Each row was made from one path, in order. Every step used is in the known rows, and no mark comes twice. Write each row's path.
Known rows
piru-lafe-kupa:  0.48  0.84  0.96 -0.37  0.80 -0.15 -2.02 -1.01  1.38 -0.22  1.29  2.63  0.37 -1.32 -1.51  2.11 -0.78  2.57 -0.76 -1.40  0.37  0.71 -1.23 -6.21  0.96  2.77  1.05
piru-lafe: -0.13  1.18  0.24  0.10  0.08 -0.08 -1.94 -0.69  1.55 -0.10  1.02  1.84  0.28 -1.26 -1.46  1.74  0.20  0.31 -0.85 -1.17 -0.60  0.57 -0.95 -4.44  0.52  0.86  1.11
novi-vubibi-rafudi-mesi-fugag-zuvo: -6.30  2.21  2.08  0.36 -2.08 -0.77  1.70  2.63  1.04 -1.57  4.42  1.92  0.23 -0.26 -2.47 -0.38  1.25 -3.80  0.21 -0.85 -2.16 -0.97 -0.79  2.62 -2.91 -1.57  1.91
vese-novi-vubibi-rafudi-mesi: -5.38  2.87 -0.09  0.38 -4.00  0.09  1.73  3.21  0.36 -0.26  2.83 -2.29 -1.58 -0.85 -1.69  1.07 -0.75 -0.90 -1.55 -2.21  0.19  0.90 -2.87  1.03 -1.13 -1.05 -0.60
kupa-lafe-piru-mufi-fotu: -0.79  1.62  0.32 -0.43  1.27 -0.46 -3.53 -3.09  0.39  0.94  1.11  5.08  0.22 -1.79 -2.50  3.51  3.13 -0.91 -0.17 -0.36 -2.03 -3.34 -0.46 -2.31  1.79  4.85 -0.54
fugag-mesi: -2.86  1.92  0.34  0.15  0.83 -0.93  0.08  0.56  1.47 -0.80  1.59  0.60  0.48 -0.55 -1.02 -0.65  0.45 -1.95 -0.46 -0.97 -2.99 -1.46 -2.03 -1.26 -1.57 -0.50  2.07
lafe-piru-mufi-fotu-rafudi-mesi-fugag: -4.73  1.33  1.21  0.26  0.52  0.62 -1.83 -1.07  0.93 -0.66  2.68  7.15  0.37 -1.54 -2.07  3.13  4.82 -4.53  1.53  0.61 -3.78 -3.50 -0.13  2.89 -2.00  3.20  0.62
mufi-fotu-rafudi-vubibi: -4.88  2.17 -0.92  0.58 -0.27 -1.71 -3.32  1.37  2.09 -0.04  1.59  2.22  0.02 -0.12 -1.36  3.11  2.39 -1.56 -0.70 -1.33 -2.86 -5.20 -1.57  3.98 -1.40 -0.85 -1.51
vese-novi-vubibi-rafudi: -4.76  2.64 -0.22  0.30 -4.18 -2.22  0.14  3.22  0.40  0.23  2.75 -3.64 -1.37 -0.33 -1.97  0.89 -0.98  0.95 -2.52 -2.63  0.77  0.88 -3.22 -0.39 -0.07 -1.07 -1.56
mesi-fugag: -2.70  1.33  1.05  0.73  0.95 -0.82  0.37  0.49  1.58 -0.55  2.04  2.11  0.95 -0.61 -1.41  0.07  1.05 -1.40  0.00 -0.16 -1.97 -1.25 -2.14 -0.32 -0.78 -0.39  1.89
lafe-kupa: -1.21  0.97  0.80  0.06  1.32 -0.45 -0.30 -0.28  1.29 -0.20  1.04  1.19  0.14 -0.92 -1.29  0.95 -0.77  2.45 -1.08 -1.23 -0.01 -0.44 -2.44 -3.78  1.00  1.37  1.00
kupa-lafe-piru: -1.31  2.21  0.51 -0.63  3.04 -0.52 -0.14 -0.71  0.71  0.90  0.71  1.83  0.45 -1.53 -1.25  2.10 -0.25 -0.07 -0.49 -0.94  0.20 -0.90 -1.27 -3.87  2.55  3.97  1.13
vubibi-rafudi-fotu-mufi-piru-lafe: -2.26  1.00  0.05  0.02 -4.03 -1.14 -7.00 -2.83  0.87  0.19  2.13  2.18 -0.38 -1.57 -3.14  4.62  1.76 -1.21 -0.35 -1.70 -0.48 -1.20  0.09 -0.76 -1.51  1.70 -2.74
fotu-mufi-piru-lafe:  0.75  0.53  0.23 -0.06 -1.80 -0.29 -6.31 -3.02  1.07  0.65  1.40  4.11 -0.14 -1.14 -2.73  3.85  1.52 -0.26 -0.17 -1.54 -0.77 -0.47  0.14 -3.45 -0.56  1.79 -0.57
piru-mufi-fotu-rafudi-vubibi-novi: -3.84  3.03 -0.76  0.07 -2.41 -1.94 -3.95  1.39  1.15  0.04  3.37  2.46 -0.13 -0.35 -1.42  3.69  3.74 -2.57 -1.04 -1.53 -2.79 -4.15 -1.52  4.25 -1.99 -0.35 -2.36
fotu-mufi-piru-lafe-kupa-fanit:  0.67 -0.05  1.11 -1.15 -0.36 -1.02 -5.15 -2.42  0.84  1.57  2.34  4.70  0.41 -1.75 -2.63  4.29 -0.94  2.31 -1.21 -1.45  0.42 -0.18 -0.91 -6.06 -0.31  4.62  0.09
vese-novi-vubibi: -1.47  2.56 -0.37  0.30 -1.77 -1.38  0.24  2.73  0.60  0.30  2.37 -2.42 -1.15 -0.04 -2.08  0.62 -1.29  0.33 -2.39 -2.66  0.33  0.30 -3.07 -1.39  0.45 -0.45 -0.60
fotu-mufi-piru: -0.93  0.66 -0.03  0.35 -1.39 -0.65 -4.83 -2.40  0.89  0.72  1.18  2.72 -0.48 -0.73 -2.66  2.82  1.72 -0.56 -0.45 -1.48 -1.22 -1.88 -1.05 -0.63 -0.75  0.41 -0.71
fanit-kupa: -3.00  1.47  0.75 -0.01  1.12 -1.12  0.34 -0.01  1.35  1.01  1.59  0.82 -0.06 -0.94 -1.28  0.69 -1.22  0.92 -1.43 -1.43 -1.55 -0.65 -2.56 -2.16  1.50  0.42  1.78
fotu-mufi-piru-lafe-kupa:  1.30  0.30  0.93 -0.53 -0.89 -0.30 -5.97 -3.09  0.93  0.42  1.63  4.63  0.00 -1.23 -2.62  4.04  0.41  2.01 -0.15 -1.74  0.17 -0.11 -0.25 -5.32 -0.02  3.61 -0.49
piru-mufi: -1.35  1.21  0.01  0.38  0.19 -0.60 -1.85 -1.41  0.71 -0.28  0.97  2.07  0.12 -1.21 -1.55  1.46  2.60 -0.36 -0.86 -0.51 -1.82 -0.96 -1.14 -1.37  0.53  0.49  1.16
fanit-kupa-lafe: -3.11  2.12  0.89 -0.71  2.41 -0.90  0.66 -0.18  1.23  1.78  1.51  1.24  0.15 -1.49 -1.32  1.32 -2.54  1.29 -1.08 -1.14 -1.12 -1.12 -2.19 -3.24  2.50  2.30  1.96
piru-mufi-fotu-rafudi-mesi-fugag: -5.38  1.13  1.00  0.64 -0.31  0.74 -1.52 -0.48  1.46 -0.85  2.75  6.23  0.12 -1.35 -2.13  2.36  4.24 -4.05  1.26  0.71 -4.43 -3.66 -0.64  3.76 -2.69  1.07  0.69
novi-vubibi-rafudi-mesi-fugag: -5.83  2.61  0.91  0.61 -2.58 -0.34  1.73  2.44  0.75 -0.95  3.43  0.60 -0.32 -0.77 -1.24  0.68  0.80 -2.41  0.21 -0.80 -1.23 -0.19 -1.54  2.05 -2.26 -0.87  0.90
kupa-lafe-piru-mufi-fotu-rafudi-vubibi-novi: -3.26  3.62 -0.41 -0.80 -0.53 -1.96 -3.97  0.77  0.54  0.83  3.29  3.68  0.19 -0.91 -1.42  4.88  3.28 -2.74 -0.53 -1.45 -1.81 -4.28 -0.71  2.55 -0.40  3.26 -2.28
fotu-mufi: -1.93  0.91 -0.22  0.55 -0.54 -0.81 -2.13 -1.98  1.17  0.68  0.76  1.03 -0.36 -0.89 -1.97  1.53  0.89 -0.29 -0.76 -0.79 -1.41 -1.93 -1.72 -0.45 -0.27 -0.62  0.70
fotu-rafudi-mesi-fugag: -5.88  1.41  1.09  0.68  0.67  0.73  1.10  1.41  1.84 -1.03  2.38  3.54  0.24 -1.01 -1.15  1.01  1.63 -3.40  0.91  0.28 -2.88 -1.89 -1.50  2.90 -2.40 -0.27  1.92

Which path is each row?
 1.21  0.55  1.12 -0.50  0.01 -0.05 -4.48 -1.54  1.20 -0.16  1.64  4.02  0.30 -1.17 -2.12  3.23 -0.08  2.32 -0.51 -1.87  0.53  0.67 -0.69 -6.23  0.57  3.62 -0.12 -> mufi-piru-lafe-kupa
 0.55  0.23  1.29 -1.10  0.57 -0.75 -3.60 -0.83  1.03  1.07  2.34  4.10  0.71 -1.68 -2.10  3.56 -1.45  2.68 -1.56 -1.61  0.68  0.67 -1.32 -7.05  0.24  4.56  0.44 -> mufi-piru-lafe-kupa-fanit
-4.58  1.34  0.68 -0.89  1.64 -1.36 -3.80 -2.07  0.91  1.62  1.97  5.81 -0.30 -1.86 -2.39  4.33  2.27 -0.67 -0.18 -0.45 -3.02 -3.94 -0.38 -0.36  1.56  5.42 -0.59 -> fanit-kupa-lafe-piru-mufi-fotu-rafudi
-5.00  0.68 -0.20  0.72 -0.13 -0.69 -2.47 -0.01  2.15  0.18  1.11  2.66 -0.65 -0.85 -2.20  2.14  1.79 -0.63 -0.81 -0.62 -2.89 -3.76 -1.83  1.32 -0.62  0.12 -1.20 -> mufi-fotu-rafudi
-5.21  0.94  2.35  0.03  0.80  0.10 -1.80 -0.83  1.21 -1.26  3.73  8.29  0.90 -1.02 -3.30  2.02  5.26 -5.87  1.53  0.55 -4.62 -4.13  0.58  3.27 -2.59  2.43  1.54 -> lafe-piru-mufi-fotu-rafudi-mesi-fugag-zuvo
-1.93  3.59 -0.59  0.23 -1.38 -1.63 -0.58  2.71  1.10 -0.07  2.81 -0.85  0.29 -0.02 -0.55  1.64  0.65 -1.53 -1.62 -2.20 -0.65 -1.60 -2.69  1.55 -0.97 -1.79 -0.50 -> rafudi-vubibi-novi
-3.79  0.75 -0.01  0.14  0.34 -0.98 -4.31 -1.79  1.08  0.25  1.30  5.04 -0.36 -1.36 -2.39  3.70  4.37 -1.52 -0.24 -0.32 -2.95 -3.72 -0.40  0.74  0.09  3.15 -1.26 -> lafe-piru-mufi-fotu-rafudi
-1.34  2.08  0.97 -1.20  2.70 -1.14 -1.67 -2.35 -0.09  1.43  1.52  3.95  0.48 -1.93 -1.54  3.05  1.15  0.01 -0.42 -0.77 -1.16 -1.02 -0.40 -3.58  3.03  5.52  1.68 -> fanit-kupa-lafe-piru-mufi
-4.34  2.14 -0.96  0.37 -0.64 -1.81 -4.73  0.22  1.53 -0.20  1.74  3.49  0.16 -0.36 -1.54  3.82  4.12 -1.95 -0.49 -1.01 -3.45 -5.33 -0.72  4.22 -1.42  0.00 -1.51 -> piru-mufi-fotu-rafudi-vubibi
-4.48  0.63 -0.18  0.47 -0.50 -0.80 -3.91 -1.33  1.57  0.00  1.36  4.14 -0.57 -1.19 -2.39  2.93  3.76 -1.10 -0.50 -0.21 -3.54 -3.89 -0.89  1.60 -0.63  1.07 -1.17 -> piru-mufi-fotu-rafudi
-2.33  0.45  0.99 -1.11 -2.54 -1.86 -5.87 -2.28  0.57  1.06  3.02  2.78  0.18 -2.17 -3.00  5.13 -0.80  1.46 -1.44 -1.61  0.69 -0.93 -1.03 -3.37 -1.21  4.54 -2.02 -> vubibi-rafudi-fotu-mufi-piru-lafe-kupa-fanit
-3.89  1.30  0.14 -0.41  1.33 -0.84 -4.03 -1.97  1.00  0.79  1.39  5.36 -0.22 -1.73 -2.39  4.11  3.31 -1.25  0.00 -0.21 -2.64 -4.03 -0.19 -0.05  0.87  4.56 -1.14 -> kupa-lafe-piru-mufi-fotu-rafudi
-6.42  0.81  2.15  0.61  0.35  0.31 -0.14  0.83  2.24 -1.29  3.67  6.07  0.59 -0.56 -3.11  0.56  2.93 -4.97  1.01  0.33 -4.62 -4.13 -0.79  3.87 -3.30 -0.54  1.59 -> mufi-fotu-rafudi-mesi-fugag-zuvo
-1.96  1.82 -0.23 -0.14 -5.16 -1.70 -6.97 -1.77  0.44  0.15  2.93  1.03 -1.02 -1.14 -3.28  4.76  1.21 -1.05 -0.68 -2.50  0.14 -0.83  0.62 -0.55 -1.64  1.75 -3.37 -> novi-vubibi-rafudi-fotu-mufi-piru-lafe
-4.35  3.02 -0.77  0.28 -1.99 -1.84 -2.59  2.61  1.72  0.18  3.18  1.15 -0.23 -0.02 -1.23  2.98  1.95 -2.21 -1.30 -1.89 -2.17 -3.97 -2.34  3.97 -1.90 -1.16 -2.40 -> mufi-fotu-rafudi-vubibi-novi
-5.63  2.81 -0.51  0.56 -3.40 -2.21 -0.94  1.52  0.69 -0.73  2.47 -3.49 -0.96 -0.83 -1.88  1.61 -0.15 -0.99 -1.78 -2.03  0.02 -1.47 -1.84  2.18 -0.76 -0.69 -2.42 -> novi-vubibi-rafudi-fotu
-4.84  1.80  1.34 -0.29  1.51  0.69 -1.54 -1.16  0.87 -0.08  2.75  7.48  0.48 -1.91 -2.09  3.54  3.79 -4.23  1.77  0.78 -3.46 -3.83  0.11  2.11 -1.23  4.60  0.76 -> kupa-lafe-piru-mufi-fotu-rafudi-mesi-fugag
-0.47  1.45  0.27 -0.12  1.32 -0.76 -2.25 -2.04  0.07 -0.05  0.94  3.17  0.39 -1.39 -1.47  2.42  3.37 -0.88 -0.51 -0.70 -1.08 -0.74 -0.52 -2.40  1.44  3.09  1.00 -> lafe-piru-mufi
-5.88  1.94 -0.20  0.73 -2.10 -1.50 -1.05  0.34  1.15 -0.72  1.65 -2.22 -0.26 -1.36 -1.82  1.52  0.45 -1.13 -1.42 -1.21 -0.67 -1.85 -2.41  1.93 -0.63 -0.77 -1.72 -> vubibi-rafudi-fotu
-3.78  2.77 -0.58 -0.52  1.15 -1.80 -4.75 -0.44  0.95  0.60  1.74  4.76  0.50 -0.92 -1.51  5.03  3.70 -2.08  0.03 -0.96 -2.54 -5.44  0.02  2.55  0.10  3.57 -1.43 -> kupa-lafe-piru-mufi-fotu-rafudi-vubibi
-5.95  1.14  1.01  0.84  0.01  0.86 -0.15  0.67  1.95 -0.73  2.59  4.90  0.07 -1.06 -1.92  1.66  2.47 -3.70  1.05  0.38 -3.80 -3.52 -1.48  3.46 -2.65  0.24  0.69 -> mufi-fotu-rafudi-mesi-fugag
-0.19  0.52  1.20 -0.94  1.28 -0.85 -1.43 -0.41  1.29  0.91  2.01  2.80  0.79 -1.82 -1.55  2.56 -2.09  2.88 -1.79 -1.15  0.62  0.71 -1.86 -6.98  0.65  3.83  1.48 -> piru-lafe-kupa-fanit
-2.12  1.09  0.68 -1.20 -3.72 -2.45 -5.85 -1.22  0.14  1.11  3.74  1.65 -0.44 -1.73 -3.11  5.21 -1.29  1.58 -1.73 -2.40  1.37 -0.59 -0.49 -3.17 -1.35  4.55 -2.65 -> novi-vubibi-rafudi-fotu-mufi-piru-lafe-kupa-fanit
